Each row was made from one walk, in order. Every step used is in the known rows, and no mark comes twice. Write each row's walk.
Known rows
renap, vedud, luku, zufun, luri: -4.10 0.47 3.01 1.20 -1.01 1.63 -1.73 1.21 -4.02 -6.27 -1.74 0.94 -2.37
 -7.83 1.03 -0.59 -3.65 0.75 -0.64 2.27 0.21
zubi, zufun, renap, vedud: -1.39 0.22 2.71 0.17 1.62 -0.27 2.70 1.14 -0.84 -7.35 1.51 -0.51 1.19
 -0.39 -0.36 0.11 -2.23 1.19 0.34 0.77 -0.21
zufun, renap, vedud, luku: -1.27 0.42 1.04 1.55 -0.07 1.38 1.49 1.42 -3.03 -4.01 1.71 -0.09 -2.00
 -3.98 -0.59 -1.31 -2.48 1.62 1.30 2.71 0.47
vedud, luku: -0.07 0.37 -0.05 1.46 -0.77 1.53 -1.31 0.45 -1.14 0.60 -0.23 0.36 -0.96
 -1.78 -0.24 -1.80 -0.64 0.24 0.33 2.05 0.24
renap, vedud, zubi: 0.21 -0.40 -2.15 -0.22 -0.94 -0.25 -0.03 0.46 -1.43 -4.99 0.47 -0.88
 -0.43 -0.94 -1.44 -0.26 -2.14 0.63 -0.44 0.95 -1.61
luku, zufun, renap, vedud, zubi: -1.29 0.22 0.18 -1.11 -1.13 -1.27 2.17 1.01 -3.34 -6.82 1.21 0.12 -2.79
 -5.00 -0.52 -0.66 -3.73 0.89 1.02 1.53 -1.60
zubi, zufun, luri: -3.59 0.11 2.50 0.17 0.72 -0.12 -1.32 1.21 0.61 -2.59 -2.13 0.22 2.13
 1.05 1.99 0.11 0.31 0.21 -0.88 -0.14 -0.06
zubi, zufun, luri, vedud, luku: -4.32 0.54 1.19 0.88 0.28 1.79 -3.89 1.41 0.43 -1.25 -1.31 0.87 2.25
 1.74 1.97 0.21 -1.49 0.97 -2.14 1.87 -2.07
zufun, luku: 0.11 -0.62 0.04 -0.56 -0.57 1.03 -1.19 -0.48 -2.27 -0.63 -0.35 1.54 0.09
 -0.93 -0.56 -1.62 -1.72 -1.05 0.24 0.35 -0.25
vedud, luku, zufun: -0.36 0.68 1.78 0.69 -1.46 1.36 -1.09 -0.22 -2.63 -1.21 -0.57 1.16 -1.95
 -5.16 0.16 -1.45 -2.53 -0.17 0.11 2.13 0.12
luku, vedud: 0.14 -0.01 2.13 0.96 -0.09 -0.31 -0.17 -0.38 -0.80 -0.01 1.11 0.20 -0.36
 -2.77 -1.43 -0.27 -1.30 0.20 -1.46 0.57 -1.32
zubi, zufun, renap: -1.36 0.31 2.38 -0.13 1.29 -0.71 2.10 1.02 0.31 -2.39 0.67 0.11 1.23
 1.32 0.71 -0.42 -0.38 0.55 0.80 0.39 -0.11
zubi, zufun, luku: -0.13 -0.59 1.54 -0.49 0.15 1.00 -1.29 -0.63 -1.38 -2.84 -0.83 1.41 2.49
 0.95 -0.44 -1.70 -2.14 -0.88 -0.64 0.50 -0.30
vedud, zubi, zufun: 0.26 -0.05 -0.96 -0.80 -0.46 -0.39 -0.47 0.38 0.66 -2.52 -0.65 -0.16
 2.07 2.61 -0.26 -1.23 -0.76 -0.06 -0.50 0.70 -1.96
zubi, zufun, velipem: 0.06 -0.24 2.11 -0.07 0.36 0.13 -0.41 0.45 0.62 -2.57 0.42 -1.58 1.73
 0.59 0.51 -4.16 -1.27 0.25 -0.69 -0.03 -0.33
zubi, zufun, luri, vedud: -4.42 0.14 1.45 -0.51 1.00 -0.01 -2.66 1.11 1.57 -1.87 -1.20 0.15 3.08
 3.56 2.11 1.66 -0.78 0.69 -2.53 -0.15 -2.22
luri, vedud: -0.53 0.16 -1.21 -0.58 0.29 0.01 -1.66 -0.02 1.25 0.86 0.98 0.03 1.04
 2.55 0.10 1.42 -1.14 0.35 -1.53 -0.02 -2.10
renap, vedud, luri: -3.85 -0.14 1.34 0.25 0.35 0.16 -0.57 0.42 -1.32 -4.12 0.23 -0.45 -0.09
 -1.93 -0.95 1.36 -1.75 -0.35 -2.65 -0.48 -2.04
renap, vedud, luku, zufun, velipem: -0.28 0.28 2.42 1.01 -1.40 1.96 -1.27 0.45 -3.92 -6.37 1.08 -1.14 -2.72
 -8.45 -0.60 -4.76 -5.32 0.82 -0.53 2.53 -0.07
zubi, zufun, renap, vedud, luri: -4.99 0.19 3.76 0.49 1.71 -0.54 1.77 1.38 -1.07 -6.45 0.78 -0.46 1.25
 -0.48 0.01 0.88 -2.06 0.24 -1.69 -0.17 -2.06
zufun, luri, vedud, renap: -4.83 0.10 0.12 0.34 0.63 -0.61 -2.00 1.34 1.86 1.89 -1.08 0.39 0.49
 1.24 2.18 1.14 -0.36 1.02 2.20 0.02 -1.76
velipem, vedud: 0.51 -0.17 -0.37 -0.01 0.05 -0.27 -0.32 0.11 -0.16 4.61 0.13 -0.23 0.19
 1.58 -0.08 1.39 -1.52 0.30 -1.32 0.30 -0.72
renap, vedud: -0.11 -0.09 0.46 0.29 0.42 0.42 0.58 0.24 -1.25 -4.90 0.71 -0.60 -0.16
 -1.65 -1.14 0.82 -2.01 0.51 -0.89 0.34 -0.19
renap, vedud, zubi, zufun, luri: -3.37 -0.26 0.36 -0.05 -0.21 0.11 -1.26 1.64 -0.86 -7.71 -1.77 -0.51
 1.70 0.13 0.49 -0.24 -2.02 0.92 -1.34 0.83 -1.80
zubi, zufun: 0.11 -0.06 1.61 -0.15 0.85 0.05 -0.30 0.11 0.92 -2.42 -0.41 0.14 2.49
 1.73 0.13 -0.08 -0.50 -0.13 -0.96 0.18 -0.25

Write each row's walk
-3.97 0.02 -2.94 -1.13 -1.01 -0.62 -3.11 1.30 0.63 0.56 -1.04 -0.09 0.18
 2.36 1.81 0.76 -0.66 0.88 -1.01 0.31 -3.40 | zufun, luri, vedud, zubi
-0.32 -0.13 -3.83 -1.34 -1.00 -0.50 -1.99 0.30 0.90 0.74 0.93 -0.26 0.68
 3.30 -0.03 0.28 -1.41 0.71 -1.12 0.59 -3.60 | luri, vedud, zubi
-1.79 0.13 -1.42 -1.53 0.26 -0.95 0.31 1.16 1.16 -1.53 1.53 -0.13 1.68
 4.77 0.70 -0.13 -1.58 1.07 -0.21 1.09 -3.77 | luri, vedud, zubi, zufun, renap
-0.41 0.36 1.96 0.75 -1.79 1.48 -1.63 0.23 -2.78 -1.42 0.18 -0.67 -2.56
 -6.59 0.60 -5.67 -3.33 0.08 0.18 2.15 0.12 | vedud, luku, zufun, velipem
-4.78 0.10 1.61 0.13 1.71 -0.75 -2.01 1.38 2.68 -0.49 -1.47 0.61 2.86
 3.21 2.15 1.27 -0.69 0.83 1.28 0.26 -1.81 | zubi, zufun, luri, vedud, renap
-4.52 0.41 1.28 -1.23 -0.31 -0.58 -2.48 0.58 -0.57 -1.20 -1.36 0.92
 -0.52 -1.63 2.42 1.89 -2.20 0.26 -2.03 0.08 -2.04 | luku, zufun, luri, vedud
0.21 -0.95 -0.76 -1.00 -0.67 0.89 -1.31 -0.12 -2.97 -7.86 -0.29 0.55
 2.11 0.16 -1.79 -2.07 -4.39 -0.29 -1.13 1.44 -2.07 | renap, vedud, zubi, zufun, luku
0.41 -0.77 -0.54 -0.48 -1.77 0.40 -2.18 -0.58 -3.23 -0.57 0.48 1.23
 -0.55 -2.91 -2.29 -2.92 -3.76 -0.52 -0.88 1.59 -2.88 | zufun, luku, vedud, zubi
-3.48 -0.65 3.01 0.38 -0.40 0.49 -2.70 -0.52 -3.05 0.37 0.14 1.69 -0.25
 -3.79 -1.70 -1.16 -3.18 -1.30 -2.90 -0.05 -3.23 | zufun, luku, vedud, luri
-4.16 0.32 -0.38 -0.32 0.42 -0.04 -2.59 1.09 0.78 0.66 -0.92 0.00 0.68
 1.63 2.21 1.71 -0.41 0.78 -1.64 -0.30 -1.77 | zufun, luri, vedud
-1.23 -0.09 -0.93 -0.09 0.73 -0.55 -0.70 0.26 2.25 2.21 0.72 0.21 0.83
 2.37 0.32 0.86 -1.38 0.52 2.07 0.32 -1.94 | luri, vedud, renap
0.41 -0.05 1.17 -0.02 -0.38 -0.89 -0.81 -0.17 -0.10 -2.64 0.54 -0.10
 1.55 -0.19 -1.68 -1.36 -2.30 0.11 -2.09 1.30 -3.09 | luku, vedud, zubi, zufun
-5.34 0.40 3.78 -0.56 0.33 -1.02 1.73 0.90 -3.30 -5.82 0.85 0.33 -2.40
 -5.96 0.19 1.17 -3.31 -0.05 -1.14 0.05 -1.86 | luku, zufun, renap, vedud, luri
-0.35 -0.78 2.33 1.09 -0.05 0.30 -0.87 -0.58 -2.10 0.94 0.46 1.73 -0.30
 -4.03 -2.08 -2.29 -3.47 -0.48 2.51 1.52 -1.03 | zufun, luku, vedud, renap
0.22 -0.50 -0.24 -0.39 -0.46 0.12 -0.52 0.91 -0.75 -7.55 1.00 -2.51 1.27
 -0.32 -1.07 -4.42 -3.63 0.86 -1.35 1.09 -1.90 | renap, vedud, zubi, zufun, velipem
-3.07 -0.07 0.63 0.10 0.03 -0.59 -1.44 0.30 -0.32 5.35 -0.42 0.07 0.17
 1.13 0.17 1.89 -1.42 -0.55 -3.03 -0.74 -2.81 | velipem, vedud, luri
-3.28 0.10 -0.04 -0.63 -0.40 -0.52 -1.69 1.34 0.53 -2.60 -2.41 0.30 1.81
 1.85 1.78 -0.76 0.03 0.38 -0.52 0.42 -1.62 | vedud, zubi, zufun, luri
-1.60 0.47 2.49 -0.65 0.01 -1.12 2.36 0.48 -1.84 -1.82 0.53 0.65 -2.22
 -4.13 1.02 -0.21 -1.56 0.35 1.52 0.50 0.09 | luku, zufun, renap
-1.07 0.07 -0.33 -0.91 0.00 -1.07 1.72 1.20 0.15 -2.41 0.45 -0.15 0.86
 2.06 0.36 -1.50 -0.63 0.91 1.37 1.09 -1.70 | vedud, zubi, zufun, renap
-0.22 -0.15 -0.56 -0.67 -0.05 -1.44 1.24 1.47 -0.24 2.14 0.71 -0.20 1.24
 3.42 0.34 -0.08 -1.99 1.17 0.03 1.29 -2.18 | velipem, vedud, zubi, zufun, renap
-3.90 0.46 2.61 -0.37 -0.48 -0.59 -0.93 0.46 -1.63 -2.31 -2.44 1.00
 -1.35 -4.19 2.33 0.47 -1.13 0.04 -0.27 -0.06 0.37 | luku, zufun, luri
-0.08 0.20 0.20 1.72 -0.60 2.03 -0.68 0.54 -2.42 -4.31 0.61 -0.14 -0.90
 -3.43 -1.39 -1.06 -2.59 0.81 -0.48 2.27 0.14 | renap, vedud, luku
-0.76 -0.08 -1.48 -0.30 -0.45 -0.66 2.17 1.47 -2.03 -4.86 1.58 -0.65
 -1.50 -1.30 -0.68 -0.83 -1.99 1.32 1.31 1.25 -1.71 | zufun, renap, vedud, zubi
0.10 -0.51 2.03 0.31 -0.40 0.95 -1.76 -0.83 -2.82 -0.53 0.61 1.55 -0.26
 -3.54 -1.84 -1.81 -3.40 -0.57 -1.32 0.97 -1.12 | zufun, luku, vedud
-0.71 0.04 1.91 0.05 -0.01 -1.20 1.26 0.81 -0.64 -2.56 1.59 -0.06 0.57
 -0.69 -0.94 -1.89 -2.12 0.73 -0.06 1.54 -2.88 | luku, vedud, zubi, zufun, renap
-1.34 0.13 1.08 0.40 0.78 -0.29 2.76 1.27 -1.87 -4.97 1.71 -0.60 -1.13
 -2.14 -0.31 0.39 -1.66 1.25 0.98 0.63 0.07 | zufun, renap, vedud
-1.74 0.33 2.90 -0.45 0.43 -0.73 2.77 0.54 -3.15 -6.82 1.31 0.24 -2.38
 -5.84 0.03 0.42 -3.52 0.87 0.61 0.96 0.01 | luku, zufun, renap, vedud
-1.75 0.92 2.39 0.71 -0.89 0.49 1.04 0.68 -3.10 -1.35 0.46 1.23 -3.17
 -6.00 0.86 -1.89 -2.24 0.58 1.93 2.52 0.47 | vedud, luku, zufun, renap
-3.44 -0.12 2.02 0.29 -0.48 -0.64 -2.12 0.87 -0.43 -2.81 -1.43 0.23 1.38
 -0.91 0.23 -1.09 -1.50 0.75 -2.04 1.17 -2.85 | luku, vedud, zubi, zufun, luri
-4.36 0.43 -1.25 -1.82 -1.37 -1.08 -2.96 0.82 -0.72 -1.22 -1.51 0.80
 -0.78 -0.95 2.31 0.79 -2.52 0.35 -1.54 0.65 -3.65 | luku, zufun, luri, vedud, zubi
